Each row was made from one walk, in order. Every step used is in the known rows, and no mark comes twice. Write each row's walk.
In the rows, zero is written as 128.
Known rows
bokem taloven nusev sabe rizu taleti lalal: [128 142 117 120 113 147 106 111 112 134 173 183 155 131 156 142 124 134
 128 160 129 153 160 126 150 131  82 112  72 133 178 176 108 126 197 163
 143 124 111 156 125 151]
zodelek kupib sabe rizu taleti lalal: [ 90 152 154 179 112 174 128 154 140 163 146 160 128  96 148 128 129 108
  81 181 127 148 128 115 140 124 115 135 144  99 113 178  99 136 178 124
  62 159 172 123 112 125]
badim kulo vogalu sabe rizu taleti lalal: [ 83 100 103 129 156 107 164 153 134 128 171 164 143 145  78 104  96  95
 119  63 140 158  95  81 160 135  87 165 117 141 116 136 114 124 159 110
 111 149  87 141 102  91]
vogalu sabe kupib: [112 138 160 152 117 170 124 133 132 165 152 110 130 122 176 120  95 121
 125 196 124 192 160  62 103 107 123 148 151 141  92 160 115 146 111 162
  80 156 125 149 162 125]
kupib zodelek: [ 92 197 126 126 138 144 126 137 150 123 181 180 152 144 138 117  84 100
 151 161  86  35 120 116 131 165 135 126 160 220 111  98 141 142 169 157
 108 166 105 138 166 106]
mikigi taloven bokem: [ 75 174 125 143 126 185 113 160 137 108 144 143 154 107 116 122  93  80
 150  81  57 138 134 134 139 163 123  96 151 142 126  64 121 132 108 151
 161 184 130 137 147 116]
zodelek kupib sabe vogalu kulo: [ 92 138 141 149 132 167 117 146 145 131 122 138 117 100 146 132 118 106
 119 187 115 142 127 103 117 135 122 145 155  80  63 170 105 143 163 150
  67 145 142 138 123 106]
badim kulo rudu: [ 75 145 104  85 175 123 140 162 169 108 159 150 136 146  90 100  80  64
 102 106 105 125  92  97 129 159 122 172 155 113 141 152 159 134 136 107
 105 126  94 141 149  70]
mikigi taloven nusev sabe rizu taleti lalal: [ 85 116 106 113 102 177  68 128 109 104 160 167 132 108 121 105 127 110
 132 150  63 172 175 128 143 141  89  84 114 136 150 146  72 102 141 144
 151 126 141 140 131 120]
taleti rizu sabe vogalu kulo: [ 97 124 163  98 150 130 107  95  76 172 162 119 161 142 175 112 114 105
 172 134 154 166 139 149 120 185 106 146  89 127 135 102 144 152 140  97
  86 157  92 176 169 174]
lebom kulo badim: [112 163 122 127 177 139 113 206 164 145 103 133 186 182  92 144  63 107
 189 150 119 137  90 111  68 133 160 127 168 148 114 141 178 107 144 117
 145  86 135 115 140 151]
samu mikigi taloven: [102 171 118  83 112 123  70 159 137 131 174 138 152 103  91  91  54 100
 175 133  79 148 152 175 115 138 173  66 146 119 112 105  99 152 122 139
 185 184 135 108 145 117]
nusev sabe rizu: [137  90 146  93 111 140 104 124 110 147 170 132 139 127 163 152 111 139
 133 155 143 123 175  96 137 120  80 130 118 118 134 169 111 122 145 140
 124 128 146 138 141  93]
mikigi taloven nusev sabe kupib: [ 99 129  98  97 104 183  71 129 119  87 150 148 119  98 117 117  98 107
 137 164  51 159 178 106 123 127 105  92 143 133 121 159  75 104 122 155
 173 123 141 146 139 111]
zodelek kupib sabe vogalu: [ 92 148 145 155 131 160 118 158 153 130 126 137 120  95 150 133 121 111
 109 191 127 130 126 106 124 128 128 140 158  89  84 171  98 137 179 144
  74 158 152 158 124 117]
lalal taleti rizu sabe: [132 181 153 131 136 148  82 113 102 160 132 147 162 116 156  80 137 122
 144 140 142 171 130 127  60 144 183 168  75 115 179 128 127 167  98  86
 150 162 106 189 168 153]
rudu kulo: [ 76 149 105  78 120 159 113 155 169 139 134 151 166 192 148  88  75  81
 169 148 161 142 100 143 120 149 103 119 121 174 123 147 134 134 101 108
  92 136  86 104 143 111]
nusev taloven mikigi: [ 86 175 152 133 123 137 109 115 125  84 115 154 186 177 121 125  55 181
 115 135 108 128 106 127 119 167 128 160 170  98 108 160 167 128 107 148
  87  91 163 104 168 109]
badim kulo vogalu sabe: [ 87 111  96 120 159 101 154 161 143 122 159 152 136 134  70 103  79  96
 139  75 126 141  93  71 141 134 105 174 146 132  91 129 117 121 137 124
 131 131  76 147 119  86]
vogalu kulo: [ 89 151 132 116 130 167 111 106 112 142 132 148 152 166 123  89  71  94
 183 134  85 176 137 119  78 166 107 158 130 110  64 122 165 170  93 139
  89 110 100  80 159  85]
mikigi taloven nusev sabe vogalu kulo lebom: [ 85  96  96  73 127 159  78 125 100  91 151 146 133 105 116 123 120 118
 159 150  61 161 174 117 137 163  94  98 125 112 108 138  74 114 124 171
 173 109 102 149 138 106]
lebom kulo: [110 171 157 132 150 158  98 186 153 141 113 143 188 171 107 117  71 116
 158 148 124 135  93 107  72 150 164 112 145 173 114 138 173 142 151 109
 122 124 123 125 141 129]
nusev sabe kupib zodelek: [145 139 124  90 123 161 110 120 137  96 164 140 116 128 154 158  82 113
 113 202 107  90 184  66 137  99 103 130 159 171  99 209 105 134 140 158
 138 152 155 165 165  79]
rudu kulo vogalu: [ 74 133  82  69 140 130 127 156 145 131 132 160 149 188 106 124  56  72
 173 102 151 129  98 132 146 146  94 123 120 168 102 137 108 132 124 114
 105 141  78 116 123 128]
taloven nusev: [ 72 158 140 127 110 159 139 128 134 122 133 186 142 130 149  78  94 136
 138 187  80 108 142  97  85 148 119 122 133 143 125 135 135 132 175 122
 136  83 116 116 146 139]
mikigi taloven nusev sabe guli: [ 92 115 107  92 102 167  69 144 118 100 149 148 115  89 117 118 125 115
 146 151  52 145 189 111 123 152 101  95 153 140 133 154  83  93 117 157
 151 118 121 136 141 111]
nusev sabe: [124 124 137 111 119 137  80 136 130 125 141 138 133 130 144 119 107 128
 142 190 119 134 181  95 122 117 103 139 149 119 111 180 107 127 120 144
 136 110 143 168 180  93]
vogalu kulo rudu: [ 79 145 127  87 162 162 101 108 110 143 133 143 127 163 116 125  75  66
 150 142  55 173 144 111  96 186 112 162 143  84  83 130 164 174  97 151
  59  99  99  93 176  95]
zodelek kupib: [ 88 192 159 171 128 179 115 144 130 154 112 150 140 131 139 137 110 138
 144 147 119 162 117 110 100 123 142 147 182  74  99 141 126 144 149 132
 117 132 154 133 127 134]
sabe rizu taleti: [ 95 124 146 129 127 157 117 136  82 170 178 158 165 147 159 101  95 112
 138  90 158 150 147 137 108 152 105 127  73 121 171 147 157 131 163  95
  55 177 138 123  91 115]
guli sabe vogalu kulo badim: [114 143 102  85 164 151 123 130 146  74 159 114 168 172 144 139 106  75
 225 172 118  74 164 122  93 152  81 133  98 112  92 161 155 159 159 158
 154 148 143 181 150  71]
samu mikigi: [106 179 145  92 115 109 109 152 146 146 166 150 160 123 114  86  48 117
 167 158 108 121 142 156  97 133 175  90 142 122 108 120 130 172 147 122
 163 168 134 101 154 121]
rizu sabe nusev: [100 138 132 149 137 137  97 122 124 156 129 121 145 101 174  83  87  99
 147 142 133 162 194 130  95 157 108 131 143 128 196 133 124 140 142 127
  71 160  93 178 171 150]
rizu sabe vogalu kulo: [ 93 104 128 111 152 133  55 114  93 127 130 127 164 127 174  85 104  68
 184 131 142 189 163 139  90 185 106 141  98 114 147 134 143 148 150 125
  68 147  81 183 158 123]
mikigi taloven: [ 81 166 103 123 121 169  58 152 129 116 154 133 148 121 100  96  86  82
 167 111  75 175 146 156 119 151 125 106 144 135 127 102 103 124 104 145
 138 169 128 150 149 110]
rizu taleti: [ 73 172 128 160 139 157  69 157  99 139 137 175 155 152 128  41  96  93
 148 136 125 182 163 139  82 154 137 139 105 113 143 177 153 131 124  90
  53 153 136 176 140 116]
guli sabe vogalu: [113 158 125  97 149 149 118 140 152  72 169 117 174 156 156 126 115  87
 197 178 136  52 162 125 103 148  93 117  92 138 120 160 143 166 186 145
 152 182 151 214 153  73]
lalal taleti rizu sabe nusev taloven: [143 177 147 131 132 140 104  94 104 145 128 142 158 132 156 102 129 149
 124 135 139 171 144 125  66 139 170 171  83 112 192 137 133 167  91 101
 125 169 117 190 163 156]
kulo rudu: [ 74 169 136  95 172 138 101 146 136 143 143 139 125 143 124 139  83  68
 106 159  74 131 142 119 122 172 133 147 158 101 149 135 146 156 147 140
  65 131 123 158 186 130]
badim kulo vogalu sabe nusev taloven mikigi: [ 87 106 101 119 165 102 174 142 145 101 142 140 137 138  73 123  66 141
 117  66 126 128  95  64 154 140  96 175 164 112  95 139 115 116 130 145
 117 118  81 126 118  87]
nusev sabe rizu taleti: [131  85 139 105 117 144  83 131  89 148 167 145 138 129 158 129 119 132
 130 150 147 146 188 101 129 124  87 130 101 106 143 197 114 114 137 125
  98 131 152 157 130  94]
zodelek kupib sabe: [ 90 168 147 173 115 168 115 165 155 152 127 149 119  85 136 121 112 109
 104 201 107 133 127 104 119 124 138 146 179  90  81 174 102 133 151 136
  86 138 159 136 139 120]
sabe vogalu kulo rudu: [ 86 111 128  65 184 144 112 106 117  96 132 117 138 178 150 137  95  84
 165 125 114 152 141 123 108 182  96 141 100 102 101 121 155 174 167 156
  51 155  91 150 145  93]

Which walk is each row?
[116 127 143 138 169 132 125 179 130 157 110 128 153 152  83 164  68 133
 154 121 116 140 115  70 105 139 143 114 156 163  95 119 124 137 160 148
 109 129  98 138 125 157]  lebom kulo vogalu sabe nusev
[ 99  95 132 133 143 109 142 137  84 177 161 139 129 122 109 167  84 119
 152  88 121 145 137  83 151 135  97 145 126 126  96  95  89 135 165 159
  98 151  99 143 118 152]  kulo vogalu sabe rizu
[ 83  92  99  76 131 131 132 151 129 165 148 146 145 175 130 144  78  89
 167 105 166 149 103 111 158 143  84 123 111 163 105 129  94 122 119 134
  85 139  67 105 112 137]  rudu kulo vogalu sabe rizu
[104 182 154 153 105 139 169 124 134  90 131 175 184 187 133 157  71 142
 101 105  85 123 119 116 126 156 118 153 155 130 116 117 200 148 113 140
  88 144 176 131 162 117]  nusev taloven bokem
[ 99 176 133  97 114 136 109 163 142 124 167 147 158  94 100 111  58  97
 161 112  66 122 143 161 127 147 172  58 151 124 110  79 111 158 124 142
 199 194 137  98 143 122]  samu mikigi taloven bokem
[100 163 152 101 181 153  89 189 149 145 115 137 165 167  98 155  75  88
 125 158  95 131  98 100  91 170 168 118 159 146 134 146 171 145 155 122
  92 113 123 137 158 139]  lebom kulo rudu
[ 94 106 134 129 146 104 139 157  96 165 143 133 109 111 104 162 104 117
 151  98 107 138 164  72 139 149 103 154 161 143  91 122  98 129 146 162
  73 155  84 150 138 146]  kulo vogalu sabe guli
[104 131 117 131 150 124 145 135 101 140 157 145 111 124 103 170  66 100
 138 121  96 122 145  61 151 122 112 143 153 161  69 123  85 143 162 173
 106 168 107 163 136 142]  kulo vogalu sabe kupib zodelek
[ 91 118 164  88 160 117 126 100  68 180 168 118 171 136 173 123 121 111
 167 134 161 161 138 152 136 196 107 150  90 123 138 104 137 157 140 101
 102 159  81 181 172 175]  taleti rizu sabe vogalu kulo lebom
[ 83 131  86 105 164 102 162 159 149  98 155 163 142 147  55 100  59  83
 139  52 125 116  84  91 137 138 106 169 141 136 101 131 134 127 154 102
 147 142  88 142 111  76]  badim kulo vogalu
[142 190 145 122 139 159  97 105 105 145 147 151 153 115 162 101 126 113
 129 149 132 139 129 112  72 138 184 162  82 151 173 139 125 170 110  96
 151 185 110 189 161 145]  lalal taleti rizu sabe kupib zodelek
[127  95 145 115 114 147  96 124 106 145 166 150 142 140 160 130 129 131
 118 160 147 152 184 108 145 119  75 125 100 125 152 190 107 125 152 126
 100 139 158 151 138  99]  nusev sabe rizu taleti lalal
[ 64 189 141 180 134 161  94 143 130 130 138 185 165 176 132  42 116  89
 123 155 123 194 153 154 114 145 114 129 101 151 159 163 140 154 155  89
  57 168 149 166 161 123]  rizu taleti lalal
[132 177 157 132 144 147 100  94 102 138 115 137 162 121 158  99 125 166
 123 134 142 155 133 121  72 151 174 170  94  99 185 137 125 161  89 107
 136 149 112 170 165 156]  lalal taleti rizu sabe nusev taloven mikigi
[110 130 145 137 164 130 105 188 123 159 114 139 164 154  78 157  73 119
 161 125 114 147  98  74 102 143 154 120 150 162  83 124 129 133 156 137
 119 118 103 141 129 154]  lebom kulo vogalu sabe
[100 144 154 161 111 168 132 156 140 167 148 146 124  82 150 142 114 116
  95 176 124 125 123 104 128 124 123 140 158  89  98 166 104 132 169 134
  78 150 161 116 111 121]  zodelek kupib sabe rizu
[ 99 192 136 133 154 149  89 133 129 132 140 139 180 116 140 126  73 141
 160 121 144 125 106 144 138 164 128 130 125 107 144 138 125 135 158 177
 152 130  88 126 149 140]  bokem taloven mikigi
[ 86 113  92  78 134 142 132 149 139 143 136 142 136 175 125 139  63  80
 159 126 154 155 110  99 149 129  92 126 126 169  89 153  92 130 109 135
  91 147  78 120 123 132]  rudu kulo vogalu sabe kupib
[ 74 101 100  94 133 135 129 148 130 161 148 161 150 187 128 127  94  83
 152 113 167 170 108 122 169 144  75 118  96 173 120 141  88 129 128 124
  68 149  77 113 114 142]  rudu kulo vogalu sabe rizu taleti lalal
[117 199 124 110 133 182 156 120 148  96 174 151 135 146 152 139  44  85
 114 166 100  69 138  86 119 116 127 125 154 215 105 166 146 159 168 142
 110 206 144 138 141  93]  sabe kupib zodelek
[ 95 122 140 115 107 125 136 188 171 139 165 134 107  62 143  89 112  71
  85 203 104  73 180 106 123 163 110 142 158 190 117 199 129 124 139 129
  20 175 118 124 166  87]  kupib sabe guli
[105 163 141 171 113 162 145 142 161 138 123 139 111 101 139 145 102 141
  82 192 104 130 148 100 125 117 120 147 190  84  98 181 104 135 147 156
  56 149 167 135 133 123]  zodelek kupib sabe nusev taloven
[130 204 115 104 130 182 142 131 160  74 194 138 156 141 148 147  76  66
 159 204  94  16 165  91 112 123 108 117 131 189 104 196 145 167 167 150
 169 197 175 183 159  64]  guli sabe kupib zodelek
[118 164 129 137 124 136 178  97 154 107 131 125 142 183 143 138  56 176
 111 131 114 130 178 121 108 128  92 142 163 130 155 137 154 153 130 159
  49 168 142 138 152 122]  sabe nusev taloven
[ 96 105 129 132 109 139 116 166 133 159 187 155 133  81 148  72  93  67
  83 180 127 106 157 125 132 149 106 129  90 149 130 186 119 123 160 110
  26 175 143 133 127  95]  kupib sabe rizu taleti
[109 164 159 109 135 147 126 102  91 173 182 134 151 125 175 126  91  96
 135 156 136 125 140 129 131 160 124 140 121 174 141 126 139 148 141  94
 106 180 119 174 176 178]  taleti rizu sabe kupib zodelek
[127 150 149 102 159 135 100 102  81 154 136 138 170 123 161 100 148 127
 154 130 154 175 131 127  74 164 169 173  57 102 165 126 127 181 102 100
 151 165  78 189 157 144]  lalal taleti rizu sabe vogalu kulo lebom
[114 148 152 147 120 169 130 130 138 158 172 126 128 121 177 135  99 117
 122 203 109 142 155  56 121 117 126 141 160 181  88 148 112 143 126 180
  79 166 115 148 164 121]  vogalu sabe kupib zodelek
[100 134 127 139 117 131 155 139 183 109 143 127 120  92 138  95  61 130
  61 208  98  75 169 108 139 146 101 138 165 143 115 183 109 132 136 162
  33 151 143 124 173  99]  kupib sabe nusev taloven mikigi
[118 113 149 130 160 132 116 182 113 169 128 137 166 153  87 174  76 125
 156 107 127 143  95  75 110 144 143 115 134 162  95 119 131 130 168 137
 115 126 105 126 109 154]  lebom kulo vogalu sabe rizu
[ 93 116 131  87 162 149 117 104 119  95 131 123 154 182 155 111  93 105
 187 120 135 154 136 127  95 169  93 138  91 120  88 115 157 169 162 148
  72 161  91 141 131  86]  sabe vogalu kulo
[ 97  87 131  68 135 148 112 105 114  92 129 164 112 131 157 130 122 135
 129 208  74 114 178  70 110 152  87 123 121 105 108 175 110 127 175 158
 123  60 110 143 152 116]  taloven nusev sabe vogalu kulo rudu
[109 128 114  56 111 120  73 142 130 102 169 145 137  93 106 105  77 120
 168 163  75 131 170 151 120 135 154  52 130 114 110 128  76 138 152 151
 200 155 131 120 133 120]  samu mikigi taloven nusev sabe vogalu
[118 153 108  58 103 135  87 138 133 101 185 159 128  86 103 118  60 112
 150 176  52 101 170 133 129 125 162  51 151 148 102 143  77 139 146 158
 208 164 141 105 136 115]  samu mikigi taloven nusev sabe kupib zodelek
[128 184 129 132 125 160 183 120 167  79 159 125 164 160 148 159  88 129
 148 163  97  39 188 107 115 137  82 122 141 134 139 156 159 169 142 165
 137 178 176 176 164  87]  guli sabe nusev taloven bokem
[131 152 112 111 114 140  97 118 122 127 161 171 149 120 147 141 107 135
 147 171 115 137 156 115 132 131 100 122 101 124 151 169 111 124 176 175
 166 104 100 163 142 148]  bokem taloven nusev sabe
[ 91 103  96  84 117 172  60 120 109  83 143 147 123 111 117 113 114 109
 165 149  53 167 175 116 121 153  94  96 125 117 106 137  80 107 122 168
 157 108 116 141 135 104]  mikigi taloven nusev sabe vogalu kulo
[ 90 107 100 103 106 175  56 135  94 108 160 162 127  98 119 104 118 112
 143 140  63 167 180 121 127 146 100  89 116 118 142 151  78  91 125 145
 146 119 135 145 120 117]  mikigi taloven nusev sabe rizu taleti
[ 89 118  86  74 138 141 136 147 143 139 151 153 134 173 126 149  65  77
 157 131 144 121 104  96 161 137  94 121 133 199  86 146  90 127 119 148
  90 153  71 120 124 130]  rudu kulo vogalu sabe kupib zodelek
